Each row was made from one walk, in order. Every step used is in the known rows, and no mark comes twice. Write each row's walk.
(in the rows, 128 means zero)
Known rows
bodel bevokav kope neke: [132 103 125 123 139  79 122  46 143 113 111 134 124 155 155 124 155 121
 121 150 119 165  96 155 156  80 143 127 145 133  96  86 143 118  73  82
 104  98 113 153 132]
zufub fedim lamo: [ 76 106 142 125 109 125 117  99 122 117 111 127 109 134 149 144 163 154
 109 170 122 177  85 165 162  92 151 140 152 160  94  97 111 117 114  99
 139  81 159 161 154]
fedim lamo zubig bevokav: [ 76 112 156 113  93 130 132  84 110 116 135 106 129 134 157 152 177 146
 109 160 107 208 101 165 166  83 176 152 161 152 130 132 114 123  89  74
 100  79 134 158 149]
zubig lamo manav: [126 101 140 126  97 106 143  75 126 130  98 130 126 123 145 134 157 138
  95 156 103 147 106 168 171  76 172 127 170 145 112 114 114 120  88  83
 106  84 141 186 126]
lamo zubig bevokav kope: [127 113 158 120 125 114 149  59 132 135 147 110 138 157 151 135 152 144
 122 158 110 170  96 159 162  63 184 133 162 130 140 121 122 138  98  78
 113  89 104 152 155]
bevokav zufub fedim lamo manav: [ 87  98 136 132 115  99 122  73 123 121 137 118 105 130 151 140 153 150
 114 185  95 162  97 191 170  91 191 122 178 158 110  99 123  99 106  81
 129  80 150 189 131]
fopog laset: [109 119 123 117 132 107 142  75 134 145 127 101 119 137 150 136 138 136
 121 168 130 157 105 149 153  88 146 136 147 137 100 118 124 142 115  88
  98  76 140 160 159]
laset vavub: [124 116 136 136 123 106 122 106 134 142 114 114 137 164 133 139 150 120
 109 157 129 139  82 161 141  96 140 125 156 142 107  96 127 128 111  93
 111  89 120 169 157]
laset vavub bevokav zubig lamo fedim: [ 82 117 148 137 122 136 129  64 110 107 146 113 136 147 145 153 173 145
  84 168 103 165  81 177 157  87 185 147 162 147 105  90 105 137  81  63
 116 115 132 176 148]
zufub fedim lamo zubig bevokav vavub: [ 65 115 167 119 112 142  99  57 111 120 149 108 131 138 132 153 177 162
 113 177 107 196  80 189 159  87 197 154 165 149 123 114 108 111 117  67
 135  91 140 151 170]
vavub bevokav: [103  88 116 146 106 107 117  91 138 127 118 132 130 154 159 137 143 118
 111 149 126 175  95 143 161 105 135 134 163 137 104  90 117 129  82  88
 117  76 144 177 134]
raziz bevokav zubig lamo fedim zufub: [ 83 116 127 103 136 132 148  53 121  79 171 115 118 141 170 148 172 185
  92 185 103 168 116 180 156  85 190 154 169 168 133 120  96 121  68  81
 103 101 136 186 143]
bodel bevokav gagol: [100  77 123 112 114 103 131  55 144 105 162 125  96 167 142 143 178 132
 111 155 124 173 107 169 155  92 162 141 156 146 107  97 120 122  82  91
 114  96 140 143 131]
bevokav zubig lamo manav: [130 106 139 114 111 102 153  52 124 125 125 118 115 125 151 130 160 145
  95 154  96 140 110 169 160  72 181 135 170 139 119 119 102 132  85  82
  89  97 124 179 130]
raziz bevokav: [121  98 114 119 111 105 130  75 139 119 127 128 123 152 150 129 146 146
 110 154 118 166 106 141 151  94 140 141 157 158 111 105 108 123  90 101
  99  70 148 176 136]
fedim lamo manav: [101  95 140 123  92 104 130  88 124 133  97 120 126 121 148 148 159 134
 106 170 111 159 104 166 171  92 167 126 172 159 108 105 114 107 100  83
  99  68 150 170 125]
fopog laset vavub: [113 129 136 127 142 113 129  84 127 156 122  87 136 151 131 144 144 130
 122 173 125 147  88 163 143  88 148 131 144 141  98 103 135 137 121  77
  95  84 129 163 173]
raziz bevokav kope neke: [139 106 120 129 147  89 130  49 137 124 108 128 136 152 157 111 135 143
 119 158 107 161 101 146 145  73 144 126 143 155 104  82 121 127  81  94
  92  79 122 168 130]
zubig lamo: [112 115 136 125 103 118 149  84 132 116 108 132 123 135 156 130 156 140
  94 152 118 163 101 156 159  78 158 137 152 141 112 114 119 133  92  94
 122  90 140 172 142]
vipit bevokav raziz: [100  78 121 138 120 114 126  70 134 116 154 119 123 148 139 132 133 117
 110 156 129 163 107 153 153  99 177 133 162 135  94 121 120 138  80 100
  99  91 145 185 126]
laset fopog: [122 110 123 138 109 102 126 106 145 113 116 121 127 150 149 136 155 134
 121 145 107 150  93 156 173  94 144 122 152 147 108  94 130 132  99  95
 110  93 123 155 158]
bevokav kope: [140 109 138 128 131  99 148  75 150 138 121 126 133 154 152 125 132 134
 119 161 132 138  95 148 156  72 161 119 153 131 118  93 126 133 112  97
 129  86 118 152 146]
raziz bevokav bodel: [109 108 120 112 115 100 145  58 136 115 144 128 114 150 155 124 143 143
  90 178 120 154  96 156 145  97 152 152 162 145 115 100 102 138  94  91
  97  69 159 181 131]
bodel bevokav zufub fedim lamo manav: [ 82  89 132 120 105  95 109  48 127  98 151 121  96 137 149 149 177 149
 116 183  90 184 100 196 178  96 193 132 175 156 107  97 133  82  84  68
 124  90 158 186 126]
balos bevokav kope: [138  91 143 126 130  75 148  49 145 140 125 131 129 152 156 132 144 129
 119 171 120 163 106 154 162  71 165 118 158 134 111 104 116 134  88 100
 112  81 126 158 141]
balos bevokav zubig lamo fedim: [ 94 107 147 104 120 104 164  37 115 103 157 125 108 124 157 147 179 155
  78 175 104 174 112 174 166  76 187 149 169 145 104 134  84 143  74  93
  99 102 138 165 139]
vipit bevokav zufub fedim lamo zubig: [ 57  97 145 121 123 123 108  57 123 111 179 100 103 139 168 152 171 172
 117 179  99 196  95 192 171  86 211 157 173 139 109 119 112 128 100  85
 123  93 149 191 149]
neke kope: [128 117 127 113 105  93 146 105 154 129 112 129 112 152 147 125 150 140
 125 155 130 142  92 139 141  81 128 127 165 151 121 109 115 140 108 108
 129 104 116 155 144]
lamo zubig bevokav: [107 109 143 116 108 118 135  82 122 129 143 112 127 150 148 142 163 137
 109 146 112 181  99 156 158  86 160 146 170 137 130 138 114 137  90  84
  97  83 116 163 150]
vavub bevokav zubig: [107  92 114 133 121 103 127  68 136 121 149 120 119 155 166 133 147 127
 113 145 121 167  99 144 150 101 143 144 163 130 110  93 103 142  78  88
 101  89 126 170 137]
lamo fedim zufub bevokav: [ 71  93 126 119 131 115 106  86 128 108 162 113 115 153 167 162 156 161
  96 180 132 155  98 170 165 107 164 126 180 148 109 125 114 106  78  82
 128  93 148 174 139]
fedim lamo: [ 87 106 137 121  99 115 133  98 128 119 110 122 124 134 160 142 158 135
 105 166 127 176 100 156 161  93 152 137 152 155 110 105 119 119 103  94
 115  74 148 158 141]
fedim zufub bevokav vipit: [101  86 116 139 134 108  86  60 116  97 180 108 108 175 187 132 154 154
 112 163 118 163 107 160 155 100 168 135 160 133 110 127 117 115  76  79
 127 100 139 175 148]
laset vavub bevokav balos: [114  85 123 171 102 108 109  74 141 131 147 114 147 167 144 140 141 118
  93 158 119 167  71 152 155 112 154 122 174 147  93  81 116 150  90  72
 117  77 123 184 127]
vipit bevokav: [104  88 125 130 111 110 115  78 146 127 127 119 126 144 150 144 142 130
 107 150 129 162  99 150 158  92 160 145 156 123  95 116 105 136  88 100
  95  80 151 182 133]

Which walk is each row?
[121  90 127 112 128  75 145  50 136 127 153 122 105 148 160 133 159 129
 109 159 117 165 114 153 149  90 149 140 165 134 106 123  93 145  79 107
  79  86 122 165 143] => balos bevokav zubig
[102  92 107 152 120  95 126  73 146 116 157 125 125 162 172 128 135 117
 118 157 115 177 102 158 156 105 159 128 170 130 119  90 130 125  79  79
 123  84 136 191 126] => vavub bevokav zufub
[ 75 102 124 125 119 115 120  60 129  94 157 119 105 145 164 132 157 173
 117 183  94 198 101 176 157  90 180 144 156 173 113  92 117 104  96  90
 130  76 168 188 141] => raziz bevokav zufub fedim lamo
[105  68 132 123 124  87 144  54 135 129 152 126 100 157 147 140 166 128
 107 167 118 176 115 171 150  86 167 129 164 151 103 108  99 140  81 108
 101  83 141 153 131] => balos bevokav gagol
[ 90  78 116 133 139 106 111  79 125 106 174 115 110 167 165 135 140 136
 115 170 129 164 111 164 149 108 163 110 171 151 115 124 137 111  62  86
 121 100 135 184 133] => fedim zufub bevokav raziz
[105 109 117 136 136  99 129  80 143 118 159 124 101 157 155 124 139 144
 116 168 116 153  90 172 152  95 160 128 167 137 110 102 126 126 112 102
 143  92 132 182 149] => bevokav zufub fedim
[ 76 120 137 123 124 135 145  98 124  97 131 127 129 137 164 158 167 158
  88 186 127 159 104 183 169  93 179 136 173 155 123 121 121 119  85  83
 135 100 138 178 147] => zubig lamo fedim zufub
[ 58  92 135 138 120 118 104  65 134 104 157 111 107 137 161 147 152 155
 114 178 106 192  95 184 165  87 200 146 156 137  97 103 115 118  94  88
 126  88 170 193 138] => vipit bevokav zufub fedim lamo
[ 83 116 126 158 159 113 102  62 124 138 161  90 123 164 144 142 140 139
 133 187 100 177  79 185 150  95 172 130 152 139  95  77 142 127 107  60
 127  95 144 193 169] => fopog laset vavub bevokav zufub fedim
[104 101 138 123 118 123 145  75 112 117 170 111 125 155 138 130 154 125
 113 152 112 182 107 160 153  92 177 131 175 147 129 141 129 138  81  85
 102  95 112 168 143] => lamo zubig bevokav raziz
[108  73 119 145  97 105 120  54 157 123 161 113 126 143 150 139 133 135
  89 154 127 165  91 144 163  98 175 139 171 126  88 120  95 160  91  95
  99  71 140 184 113] => vipit bevokav balos
[ 61  92 137 125 131 135 127  65 105  80 177 118 112 143 162 149 162 160
  85 185 117 170 111 183 167  95 201 119 177 163 112 135 130 110  56  72
 140 117 152 185 130] => zubig lamo fedim zufub bevokav raziz
[ 74 110 132 133 122 112 126  82 130 106 149 119 104 141 163 136 155 152
 114 180 111 180  93 180 158  92 176 134 159 153 109  97 127 114 110  94
 144  87 150 175 148] => bevokav zufub fedim lamo
[ 58 103 132 112 136 108 120  69 124 104 179 114 105 150 170 157 153 157
  76 204 135 144  88 185 159 111 176 137 184 135 110 120 108 123  81  72
 126  93 159 178 133] => lamo fedim zufub bevokav bodel
[ 82 108 147 130 157 110 117  48 115  96 130 119 128 138 178 143 159 168
  92 183 106 164  96 184 168  67 189 117 158 147 105 106 128 113  56  62
 131 116 132 172 132] => zubig lamo fedim zufub bevokav kope neke
[111 101 110 119 118  84 133  56 152  97 170 125 109 163 162 132 159 124
 117 158 118 175 108 167 156 100 162 135 164 129 120 110 144 111  81  83
 115  95 130 176 133] => bodel bevokav zufub
[115 101 124 114 112 100 106  45 154 114 145 129 129 159 133 140 161 122
 113 159 135 158  97 165 151 104 160 141 160 127 110 100 129 104 102  78
 121  94 134 152 148] => bodel bevokav vavub
[111 108 131 101 107 109 144  38 134  87 152 125 102 143 160 135 183 145
  98 144 106 177 108 161 159  77 167 156 148 133 117 118 117 128  67  80
 101 114 130 164 142] => bodel bevokav zubig lamo
[ 97 112 131 147 135 117 109  78 123 151 121  94 141 156 139 150 144 121
 126 172 118 173  86 159 151  96 148 133 146 140  93  83 134 134  98  61
  99  82 143 176 163] => fopog laset vavub bevokav
[ 73  92 138 131 122  88 126  57 125 109 153 124  98 138 166 143 165 148
 114 190  99 204 104 187 164  90 181 131 164 154 101 108 115 113  87  96
 128  83 158 182 144] => balos bevokav zufub fedim lamo
[ 91  96 130 123 116 104 129  62 143 125 144 118 116 141 153 139 139 126
  87 174 132 151  89 164 153  96 173 157 161 108  98 112 102 152  92  90
  93  79 162 187 130] => vipit bevokav bodel
[105 112 128 158 140 125  95  51 102 133 153  87 137 170 152 134 150 128
 126 171 106 173  92 159 149  95 168 146 139 133  89  91 129 141 104  55
 106  92 140 171 171] => fopog laset vavub bevokav vipit
[114  96 136 132  93 116 142  56 133 123 177 104 128 150 150 138 155 142
  91 152 108 184  92 153 162  92 174 140 184 142 121 141 103 161  92  78
 101  74 106 166 131] => lamo zubig bevokav balos
[ 56 130 144 132 161 144 126  57 104 112 164  80 136 148 160 170 171 160
 107 204 104 175  96 196 157  89 198 147 159 151 114  99 123 132  75  40
 103 117 133 185 172] => fopog laset vavub bevokav zubig lamo fedim zufub
[ 68 116 141 142 141 139 119  76 111  97 157 107 139 159 160 165 177 150
  94 186 108 167  88 195 157  97 189 141 172 151 123  90 117 123  64  56
 118 120 123 190 157] => laset vavub bevokav zubig lamo fedim zufub
[ 71  96 148 113 126  93 131  52 114 116 175 114  94 140 172 149 183 164
 118 189  91 208 105 195 169  88 192 141 181 157 113 123 112 124  92  92
 122  87 136 181 155] => balos bevokav zufub fedim lamo zubig
[116 109 140 128 112 125 121  56 103 110 176 105 122 163 160 126 170 144
 111 146 101 182 104 155 158  85 181 157 163 128 125 145 108 144  97  77
 106  94 114 159 158] => lamo zubig bevokav vipit
[126  90 142 124 129  94 121  51 145 132 141 118 123 157 161 126 135 150
 112 157 123 149  91 144 160  68 167 116 152 129 109 102 120 123  93  84
 132  90 136 153 136] => zufub bevokav kope
[ 74 107 133 109 125 119 127  54 116 101 180 109 101 145 170 138 177 190
 120 183  86 201 101 185 162  87 190 154 171 176 125 108 113 113 102  86
 125  82 145 185 153] => raziz bevokav zufub fedim lamo zubig
[119  91 134 126 122  82 120  44 146 137 136 128 134 148 139 138 150 119
 109 172 129 160 105 167 148  98 164 131 170 132 105 109 107 122 100  94
 108  80 134 161 149] => balos bevokav vavub
[111  90 124 110 126  93 118  52 134 121 168 107 100 151 165 129 150 151
 103 143 119 152  99 144 145  89 150 138 158 129 105 121  98 134  82  92
  99  96 131 160 137] => zufub bevokav zubig
[ 94  97 131 115 115  93 124  58 133 122 155 118 100 147 164 128 144 140
  82 170 127 148  85 157 152  96 154 139 164 122 101 113 107 137  88  81
 114  83 161 172 128] => zufub bevokav bodel
[119 103 105 126 125  93 139  57 147 108 166 119 119 160 164 120 138 146
 117 164 105 168 113 157 147  93 164 135 165 153 129 105 123 118  88  93
 103  75 139 191 130] => raziz bevokav zufub
[ 57  98 136 135 120 121 112  69 114 108 170 113 108 147 179 147 174 162
 121 177  96 209  89 186 171  98 185 147 178 153 116  93 122 120  91  74
 143  89 142 187 149] => vavub bevokav zufub fedim lamo zubig
[ 78 105 144 111 117 136 141  44 126  98 159 110 116 122 152 152 165 163
  79 164 110 162 101 169 166  74 206 163 160 127 101 129  83 148  82  87
  97 108 149 176 133] => vipit bevokav zubig lamo fedim
[ 63 122 163 106  98 125 145  67 107 113 151 107 118 133 161 147 175 141
  88 183 109 197  90 180 162  87 189 162 168 139 133 127 110 139  92  64
  98  77 145 163 145] => fedim lamo zubig bevokav bodel
[ 86 113 146 103 103 119 138  92 117 125 130 112 120 134 166 149 178 153
 109 164 119 179 100 163 166  91 163 146 169 155 120 119 114 130 107  91
 110  81 128 157 153] => fedim lamo zubig
[124 101 112 105 126 101 140  53 137 113 157 117 113 154 157 124 149 156
 112 152 112 158 109 142 141  90 147 152 157 153 119 107  93 135  87 102
  82  82 129 169 140] => raziz bevokav zubig
[ 84  94 135 146 146 124 117  59 122 148 151  86 126 169 133 149 154 129
 127 179 114 175  93 178 144  87 174 132 146 152  96  71 126 141  97  62
 102  91 145 158 156] => fopog laset vavub bevokav gagol
[115  79 126 130 123  85 147  64 125 121 151 133 114 149 143 128 147 109
 111 168 123 176 119 156 152 101 159 117 170 153  99 126 121 135  73 108
 100  84 134 175 130] => balos bevokav raziz
[122 102 121 119 121 109 113  47 148 123 140 124 142 156 136 128 143 145
 113 165 124 153 102 156 142  97 162 141 160 151 118  94 108 112 110  89
 110  75 142 166 145] => raziz bevokav vavub
[106 112 147 136 134 115 127  32 107 145 129  84 135 133 141 147 161 139
 112 175  81 163  98 182 158  73 192 137 156 142 105  92 118 134  79  39
  74 100 135 191 150] => fopog laset vavub bevokav zubig lamo manav
[115  74 119 137  97  94 116  49 147 121 172 112 113 150 161 130 138 148
  83 150 120 162  89 139 161  99 157 122 174 141  89 122 101 147  86  87
 120  75 139 168 112] => zufub bevokav balos
[ 65 102 140 119 122 131 116  74 118  92 151 117 116 138 171 160 169 173
  81 181 116 169 102 179 171  90 184 132 172 151 112 129 115 108  64  71
 137 106 157 182 138] => zubig lamo fedim zufub bevokav
[117 115 146 150 154 113 122  55 133 158 123  92 154 163 142 142 131 129
 135 182 115 162  83 160 154  73 173 121 140 134 102  68 144 135 105  54
 114  88 130 163 166] => fopog laset vavub bevokav kope
[116  86 123 133 116 106  95  48 115 106 171 113 106 162 172 119 153 149
 102 144 113 159 101 143 155  91 163 142 150 128  94 126 105 129  92  85
 123  95 147 161 139] => zufub bevokav vipit
